Each row was made from one path, in order. Every step used is in the known rows, and no mark comes twice. Write each row's path.
Known rows
begu, desal, fetiz: [ 0.98 -2.39 -2.13 -2.87 -0.07  1.62 -1.88 -0.40  0.37  0.28  0.60  0.37
 -0.40 -3.76  1.19 -1.91  0.98 -2.23 -0.07  0.27  0.53  0.51 -0.96 -1.11
  1.38]
zadobo, nesik: [ 0.59 -0.36  1.46 -0.27 -2.35  0.75  0.11  1.59  0.90 -2.07 -0.86  0.75
 -0.53 -2.74 -0.34 -1.81 -0.91 -0.89 -4.65  0.05  3.28 -3.36  2.02 -0.64
  0.29]
sumu, vosuki, desal, begu: [ 1.18  0.97 -0.67 -1.96 -1.34  4.42 -3.00  2.40  2.28 -1.15  2.70 -0.26
 -1.74 -3.92 -0.63 -1.33 -0.59  3.20 -0.90  1.28  4.04 -0.03 -0.44 -0.71
 -0.76]
zadobo, nesik, fetiz, desal: [ 1.55 -0.76 -0.18  0.43 -1.81 -0.83 -0.72  0.09  2.54 -2.10 -1.76  1.43
  1.00 -1.80 -0.69 -1.99 -1.94 -3.31 -4.58 -1.52  3.18 -0.65  0.09 -0.03
  0.50]
vosuki, desal: [-0.89  1.18 -0.43 -2.75 -0.87  3.01 -1.33  1.27  1.06 -1.62 -0.34  0.31
 -0.30 -2.41 -0.30 -1.32 -0.05  0.49 -3.79 -0.04  3.69 -0.44  0.53 -1.45
 -0.50]
vuzilef, sumu, sude, desal, fetiz, nesik, zadobo, turu: [ 4.11  0.57  3.08  4.70 -0.46 -3.85  3.71  2.30  0.22 -1.02  3.66  0.80
 -2.70 -1.11  2.22 -3.31 -3.09 -2.26 -0.63 -2.12  0.31  0.82 -2.95  4.18
 -0.37]
nesik, zadobo, turu: [-0.01  2.17  0.89  0.75 -1.76 -1.90  0.60  1.75  1.88 -2.69 -0.16 -0.33
 -2.47 -2.63  0.69 -1.89 -2.93 -0.42 -2.29 -0.11  3.42 -3.24  1.40  1.37
  0.96]
sumu, sude: [ 1.30  0.07  2.45 -2.46 -1.02  1.38  0.11  1.85 -0.10 -1.02 -0.34  0.76
 -0.88  0.23  0.44 -1.54 -1.57  0.97 -1.90  1.69  0.82 -1.15 -0.87  0.09
 -0.16]
sumu, vosuki, desal, fetiz, nesik, zadobo, turu: [ 2.62  3.17  1.97  3.11 -1.88 -1.57 -1.21 -0.06  2.38 -0.63  2.47 -0.31
 -2.83 -4.79  3.08 -1.89 -2.22  1.04 -2.56 -1.01  4.82 -0.35 -2.86  1.76
 -0.77]
begu, desal, fetiz, nesik: [ 2.23 -1.26 -0.49 -0.78 -1.25  0.37 -1.55 -1.83  0.31  0.82  0.95  0.00
  0.36 -3.93  2.71 -1.23 -0.51 -3.28 -2.84  1.01  1.15  0.63 -2.00 -0.72
  1.94]
desal, sude, sumu: [ 0.84  0.08 -1.11 -0.44 -0.12  2.60  1.70  0.41  0.15 -2.09  1.62  0.67
 -1.35  0.22 -2.23 -1.03 -0.86  0.05 -1.13 -2.02 -0.12 -0.48  1.25 -1.50
  0.58]
vuzilef, sumu, vosuki, desal, begu: [ 1.29  0.19 -0.50 -0.80 -0.99  3.33 -1.11  2.89  2.28 -0.25  3.40 -0.52
 -1.13 -2.21 -0.48 -1.75  0.54  2.15 -1.19 -0.03  3.56  0.27 -0.01 -0.36
 -1.55]
turu, zadobo, nesik: [ 0.40 -0.81  0.89  0.21 -1.26  0.67  0.50  3.49  0.60 -3.08 -0.57  0.51
 -0.58 -2.39  0.80 -0.82 -1.28  0.41 -5.42 -1.83  4.34 -3.07  1.36  1.60
  0.68]
turu, zadobo, nesik, fetiz, desal, sude, sumu, vosuki: [ 2.64 -0.05 -0.35  3.32 -0.86  0.16  0.05  1.05  2.28 -3.02  2.64  1.29
 -1.00 -0.79 -1.53 -0.72 -1.14 -0.42 -2.32 -6.63  2.68  1.21 -1.56  1.85
 -0.29]
zadobo, turu: [ 0.54  0.50  0.07 -0.93 -1.74  0.55 -0.27  1.57  0.69 -1.93  0.31  0.15
 -1.72 -2.80  0.92 -2.26 -3.21 -0.54 -2.02  1.81  2.82 -3.17  2.06 -0.27
  0.84]
begu, desal, fetiz, nesik, zadobo, turu: [ 2.43  0.96 -0.41  2.31 -1.63 -3.18 -0.33 -1.12  1.75 -1.16  1.85 -0.67
 -1.70 -5.59  3.51 -1.97 -2.38 -3.54 -2.05 -0.73  2.61  0.00 -1.98  2.43
  2.29]
desal, fetiz, nesik, zadobo, turu: [ 3.07  0.84  0.87  3.11 -1.14 -3.03  1.40  0.02  1.48 -1.07  0.24  0.13
 -1.94 -3.05  3.17 -1.91 -3.96 -0.88 -2.97  0.14  2.45 -2.02 -1.36  1.98
  1.49]
turu, zadobo, nesik, fetiz, desal: [ 1.32 -1.19 -0.64  0.82 -0.82 -0.92 -0.39  2.08  2.28 -3.13 -1.58  1.27
  0.85 -1.43  0.36 -0.95 -2.06 -2.14 -5.39 -3.35  4.40 -0.42 -0.65  2.16
  1.01]
fetiz, nesik: [ 1.18  0.93  2.31 -0.35 -2.60  0.45 -0.42 -0.36  0.38  0.04 -0.85 -0.22
  0.47 -0.82  1.26 -0.57 -2.55 -1.21 -5.54  2.29  2.58 -2.50  0.06 -1.60
  1.27]
sumu, sude, desal, fetiz, nesik: [ 3.90 -1.00  2.81  0.40 -0.43  0.62  0.61  1.06 -1.02  0.03  2.18  1.69
 -1.09 -1.14  1.08 -2.14 -2.30 -0.93 -0.77  0.84 -0.67  1.24 -3.37  0.48
  0.18]
nesik, fetiz: [ 1.70  0.50 -0.71 -1.16  0.29  1.73 -0.37  0.33  1.29 -0.25 -2.93  0.01
 -0.27  0.93 -0.68 -1.70 -1.74 -1.20 -4.36  0.50  1.71 -2.17  0.32 -2.23
  0.29]
vosuki, desal, fetiz, nesik: [ 2.17  0.01 -0.47 -0.46 -0.12  1.80 -0.65 -0.57  0.57 -0.21  0.04  0.77
  0.25 -2.86  2.09 -1.35 -0.94  0.04 -4.57  0.20  2.74  0.78 -2.12 -0.89
  0.17]
vuzilef, sumu, vosuki, desal, sude: [ 1.15  0.66  2.14 -0.31 -1.34  3.34 -1.59  1.51  1.60 -0.49  3.76  0.04
 -2.13 -0.95 -0.11 -1.69  1.12  1.46 -2.39 -2.50  2.72  0.49 -0.06 -0.28
 -2.73]
fetiz, nesik, zadobo, turu: [ 1.32  3.05  2.44  2.75 -3.01 -3.08  0.92  0.30  1.85 -1.87  0.18 -0.78
 -1.51 -2.50  2.13 -1.36 -4.54 -1.48 -4.86  0.57  4.10 -3.15  0.16  1.65
  1.48]

Which path is each row?
[ 1.82  0.23  1.88  2.06 -0.94 -1.48  0.69  0.69  0.63 -0.19  0.94  0.74
 -1.38 -1.97  0.36 -1.42 -1.69 -1.82 -1.71 -1.01  0.98 -0.30 -2.12  0.32
  1.18]	sude, desal, fetiz, nesik, zadobo
[ 3.35 -1.76 -2.69  0.68 -0.82  0.42 -0.58  1.38  3.44 -3.24 -0.10  1.24
  0.65 -2.76 -1.21 -2.17 -2.99 -2.12 -2.95 -0.65  3.12  0.04 -0.04  1.46
  1.34]	zadobo, nesik, fetiz, desal, begu
[ 0.58  2.44  3.15  1.38 -2.64 -1.99  0.57 -0.07  1.62 -0.53 -1.15 -0.68
 -0.36 -0.67  1.16 -0.11 -2.38 -1.09 -5.37  0.36  3.22 -2.64 -0.67  0.07
  1.19]	fetiz, nesik, zadobo
[ 1.20 -1.21 -1.34 -1.67 -0.46  3.38 -0.88  3.41  0.83 -2.20  2.72  0.70
 -1.54 -2.93 -2.33 -2.04 -2.16 -0.31  0.75  1.35  1.24 -0.65  1.20 -0.71
  1.39]	sude, desal, begu
[ 2.13  0.62 -0.35  0.72 -1.00  1.15 -1.17 -1.16  2.19 -0.66  2.09  1.00
 -0.59  0.86 -2.28 -1.10 -1.01 -0.97  0.28 -3.06  0.37  1.76 -1.63 -1.61
 -0.06]	nesik, fetiz, desal, sude, sumu, vosuki
[ 0.84 -0.63  3.14 -0.71 -0.85  0.96  1.75  3.41 -0.78 -0.48  2.28  0.80
 -1.14  0.92 -1.08 -2.62 -0.21 -1.57 -0.52 -0.79 -0.32  0.40 -0.41  0.35
 -1.32]	vuzilef, sumu, sude, desal
[ 0.54  0.95 -0.17 -0.72 -1.87  2.61 -1.81 -0.92  0.77 -0.60  4.66 -0.58
 -1.96 -2.71 -1.60 -0.96  1.44 -1.21  0.91 -2.63  0.44  1.18 -0.24 -1.79
  0.46]	begu, desal, sude, sumu, vosuki
[ 2.64 -1.03  0.14 -1.72 -0.11  3.20 -0.09  4.00  0.28 -2.50  3.44  1.05
 -2.02 -1.77 -1.70 -2.41 -2.76  0.92  1.65  1.41  0.03  0.78 -0.86  1.27
  0.36]	sumu, sude, desal, begu
[ 2.59  0.99  1.26  3.45 -1.16 -2.56  0.92  1.13  0.91 -1.57  2.34  0.58
 -2.61 -3.85  1.42 -2.66 -3.80 -2.22 -1.09 -0.91  1.88 -0.89 -1.29  1.81
  1.34]	sude, desal, fetiz, nesik, zadobo, turu
[ 2.92 -1.32  0.76 -0.03 -0.87  0.36  0.04 -0.68 -0.01  1.00 -0.68  0.71
  0.29 -1.29  2.19 -1.20 -2.02 -0.53 -3.55  1.85  1.17 -1.29 -1.54 -1.20
  1.25]	desal, fetiz, nesik
[ 2.46 -1.27  1.28  0.38 -0.87  0.84 -0.29  0.33 -0.51  0.43  1.40  1.25
 -0.59 -2.28  0.55 -1.84 -1.90 -1.88 -1.67  0.71  0.42 -0.18 -1.41 -1.42
  1.12]	sude, desal, fetiz, nesik
[ 3.97 -1.77  3.16  1.62 -0.15 -0.38  2.49  1.56 -1.24  1.02  2.63  1.39
 -0.67  0.38  1.38 -2.63 -1.15 -1.87 -1.15 -0.57 -1.21  1.50 -3.05  0.90
 -0.77]	vuzilef, sumu, sude, desal, fetiz, nesik
[ 1.21  0.82  1.09  0.09 -1.53  2.72 -0.18  0.24  0.47 -0.50  3.11  0.21
 -2.25 -0.16 -1.94 -0.92 -0.07  1.43  0.13 -1.60  0.23 -0.87  0.36 -2.25
 -0.36]	desal, sude, sumu, vosuki
[ 3.95  1.41  2.91  3.49 -0.81 -2.81  1.78  1.71  0.32 -1.90  3.16  0.97
 -3.12 -2.98  2.06 -2.93 -4.31 -1.26 -0.05 -0.79  0.76  0.60 -3.26  3.76
  0.33]	sumu, sude, desal, fetiz, nesik, zadobo, turu
[-1.26  2.95 -0.10 -1.04 -1.65  2.74 -0.51  0.53  0.69 -0.26  1.74 -0.33
 -0.85 -1.92 -1.90 -0.97  1.65  1.49 -1.22 -1.78  2.94  0.43 -0.22 -3.37
 -1.37]	sude, sumu, vosuki, desal
[ 0.60 -1.82  0.79 -2.12 -2.12  1.18 -2.27  0.31  1.66 -2.43  1.78  1.80
 -0.31 -1.40 -0.09 -0.95 -2.18 -0.92 -0.87 -0.45  1.31  0.64  0.04  0.52
  1.12]	fetiz, desal, sude
[ 2.55 -2.04  1.21 -1.71  0.67  1.89  0.28  2.60 -1.00 -0.58  1.85  2.06
 -2.01 -1.22 -0.37 -2.75 -0.93  0.12  1.80  0.26 -1.39  1.16 -2.28  0.31
 -0.39]	sumu, sude, desal, fetiz
[ 0.76 -0.41 -0.77 -1.64 -0.99  0.03 -1.53 -0.32  2.17 -0.71 -2.08  1.07
  1.13  0.10 -0.51 -1.35 -1.93 -2.76 -2.71  0.00  1.94  0.12 -0.76 -1.15
  1.06]	nesik, fetiz, desal
[ 0.45  0.68 -1.66 -0.68  0.24  2.87 -0.03  0.38  0.34  0.46  1.86  0.63
 -1.21 -2.36 -1.04 -1.52  2.14  1.98  0.62 -2.16  1.30  1.46 -1.81 -3.01
 -1.27]	sude, sumu, vosuki, desal, fetiz
[ 3.37  0.58  3.68  2.06 -0.54 -1.60  1.44  1.34  0.15 -0.54  1.74  1.12
 -1.81 -0.96  0.85 -1.76 -2.23 -0.75 -0.78 -0.93 -0.15  1.05 -4.17  2.15
  0.26]	sumu, sude, desal, fetiz, nesik, zadobo
[ 0.02  1.29 -2.32 -0.88  0.47  4.02  0.91  0.50  0.71 -3.16  2.37  0.73
 -1.32 -1.24 -2.23 -1.21  0.16  0.73 -2.00 -3.64  1.52  1.74  0.51 -1.27
 -0.60]	vosuki, desal, sude, sumu
[ 1.22  3.38  0.70  2.99 -1.01 -0.79  1.16 -0.91  1.43  0.62  1.84 -0.30
 -1.13 -2.24  0.09 -0.54  0.87  1.12 -2.09 -3.37  2.56  1.42 -3.67 -0.94
 -0.65]	sude, sumu, vosuki, desal, fetiz, nesik, zadobo
